Each row was made from one small tree. The marks that hang from a mark follow it in brackets, in the order of their numbers. Every link used is in the known rows. Write each row's tree.
Known rows:
K478[K46 K807]: [-16   6  36 -15 -12  -6  14   1  -2   5  -9   4  16   0 -10 -10  -9  10
  19]
K395[K46 K276[K692[K807]]]: [-14  -4   8 -12 -36  -4 -27   4  12 -11 -41   6  -7   3 -52  -6  15  20
 -21]
K478[K46[K395[K276[K692[K680]]]] K807]: [-19   0  48 -11 -23  -2 -14  16   1   2 -39   8  15   5 -30  -9  19  14
  17]
K46[K478 K692[K680]]: [  7  13   6  -4 -16  -3  -8  -8   9  14 -26  -9  -3 -25  15 -18   2   3
 -59]
K395[K46[K478] K276[K692[K680 K807]]]: [-11   0  15 -12 -40  -1 -35  -9  15  -3 -51  -9 -15  -9 -39  -9   4  19
 -35]
K692[K276 K680 K807]: [ -1   4 -17   1 -25 -26  12   9   1   5  11  17 -46  -1  -3 -20 -32   3
  45]
K46[K395 K478[K807] K692[K276 K680]]: [ -8  14  28 -15 -15  -9 -21  -4  29  13 -37  16  -2 -17   3 -14  13  16
 -33]
K478[K807]: [  1   2  22 -13 -17 -10  13   0   4   9   0   3   5  -2 -18  -8  -1  11
  -7]
K46[K395]: [-12   5  13   2 -21  -1  -7   0   7  -9 -27  14  18   2   7  -3  25   9
 -11]
K276[K692[K680 K807]]: [ 15  -1 -11 -14 -25 -16  -9  11 -16  15   1  -2 -32  -7 -50 -15 -11   4
   9]
K395[K46]: [-19   6   3  -2 -27  -4  -3 -15  12 -18 -30   4  11  -5 -12  -5   2   9
 -18]
K46[K395 K478[K807] K692[K276]]: [-12  15  33 -23  -8  -5 -20  -6  36  11 -36  22   9 -12   1  -9  20  24
 -41]
K807[K692]: [  6   8 -10   6 -10  -6   1   7 -14  13   5  -4  -2  -7 -20 -14   1   6
  11]
K478[K46[K395 K692]]: [-22  10  18  -5  -9   1  -7   7   4  -4 -38  19  26  -4  13 -12  22   5
 -11]
K807[K692[K276 K680]]: [  3  11 -16  13 -14 -19   4  22 -10  10  11  -2 -28  -6 -13 -20 -14   5
  46]
K46[K478]: [ -5  11  18 -10 -15   3   1 -15   9   2 -17 -11   6 -13  19  -5  -3  14
 -33]
K478[K46[K395]]: [-27   9  23  -2 -15   2   0   3  -1 -12 -32  12  25   3  16  -7  12   7
  16]
K395[K46[K478]]: [-20  11  13 -10 -26   3 -10 -30  20 -13 -40  -6  12 -13   1  -3  -5  14
 -39]
K46[K692[K276]]: [ -4  11  -3  -5  -6 -15   5  21  13  -1  -4  16  -7  -5   8 -15  12  11
 -15]
K478[K807[K692[K276 K680]]]: [  6   6   8  -2 -14 -19   7  14  -4  21  13   2 -20  -4 -35 -18 -15  10
  34]

Which tree is each row?
[-18   4  40  -4 -20  -2 -12  13   9   8 -45  15  20  -2  -9 -16  24   7
  -9] | K478[K46[K395[K276] K692[K680]] K807]
[-19  16   4  -7 -23  -8 -14 -14  27  -8 -40   3  -6 -19   2 -14  -3  11
 -39] | K395[K46[K478 K692[K276 K680]]]
[-21   3  38  -5 -14   3 -11  12   0  12 -31  11  23   4 -26 -12  17  15
  26] | K478[K46[K395[K276]] K807[K692]]
[-21   8  20  -3 -29   7 -26 -11  33 -11 -63  -1  15 -12   3  -8  27  19
 -74] | K395[K46[K478 K692] K276]
[-20  11  -3  -7 -17 -11  -6  -1  23 -15 -29  16   2  -6 -11 -11   8  12
 -24] | K395[K46[K692[K276]]]
[-16  -1  18  -7 -34  -1 -25  10  14 -19 -46  -3   2   2 -41  -4  28  21
 -28] | K395[K46 K276[K692]]
[-22   4  44 -12 -14   1 -12  13  15   6 -46  21  29   2  -8 -11  30  14
 -16] | K478[K46[K395[K276] K692] K807]
[ -2   3  -7  -8 -16  -6 -16  -2   9  13 -32  33   6  -6 -11 -13  22   5
 -34] | K46[K395 K692[K807]]
[-18   9  25 -17 -26   0 -10 -34  23  -5 -36  -3  14 -13 -16  -4  -8  17
 -38] | K395[K46[K478[K807]]]
[  6  11  25 -22  -9  -2  -7 -13  18  21 -23  -1  10 -21  -4 -13   6  14
 -66] | K46[K478[K807] K692]
[-15   5  27   0 -34   2 -24 -14  21   1 -50 -10   5 -11 -23 -10   6  19
 -35] | K395[K46[K478[K807[K692[K680]]]] K276]
[ -3   4  11   0 -30   2 -35  -7  21  17 -60  15  -3 -16   8 -16  23  10
 -61] | K46[K395[K276] K478 K692[K680 K807]]
[ -3  13  13  -1 -20   1 -25 -11  18  10 -50   6  11 -22  15 -13  23   6
 -60] | K46[K395 K478 K692[K680]]
[ -6   2  49 -16 -29   4 -34   0  18   8 -50  -3   8  -7 -23  -4  30  25
 -36] | K46[K395[K276[K692[K680]]] K478[K807]]
[-14  13   8 -12 -20   2 -16 -25  23  -6 -46   0  15 -19  -5  -9   8  12
 -64] | K395[K46[K478 K692]]
[-14  10  -3  -6 -10 -15   7  15  -2   6 -12  17 -16  -6   7 -23 -17   0
  26] | K478[K46[K692[K276 K680 K807]]]
[ -9   8  24 -12  -5  -5   7   5 -12  19  -2   1  12  -3 -31 -15 -13   8
  35] | K478[K46 K807[K692]]
[  4  10  23 -16 -12   0  -5 -16   5  24  -7 -10   4 -16 -16 -10 -10  17
 -20] | K46[K478[K807[K692]]]
[-24   5  41 -15 -15  -1   1  -1   4   2 -28  16  27   3 -11  -7   7  11
  18] | K478[K46[K395] K807]
[  0  11  -8   4 -15 -20   5  23   7   1  -5  10 -18  -9  11 -21   6   3
  -7] | K46[K692[K276 K680]]
[-17  11   1 -13  -5 -11   8  13   4   3 -11  22  -6  -2   6 -18 -12   6
  19] | K478[K46[K692[K276 K807]]]
[-13   4   6   0 -37   0 -29 -14  26   1 -61   3  -4 -15  -9 -15   8  12
 -63] | K395[K46[K478 K692[K680 K807]] K276]
[-16  11  -7   0 -24 -15  -7   0  19 -13 -30  12  -7 -10  -8 -15   3   6
 -17] | K395[K46[K692[K276 K680]]]
[-24   8  28   2 -16   5 -14  16  10  -8 -50  18  28   1  17 -11  36  10
 -17] | K478[K46[K395[K276] K692]]
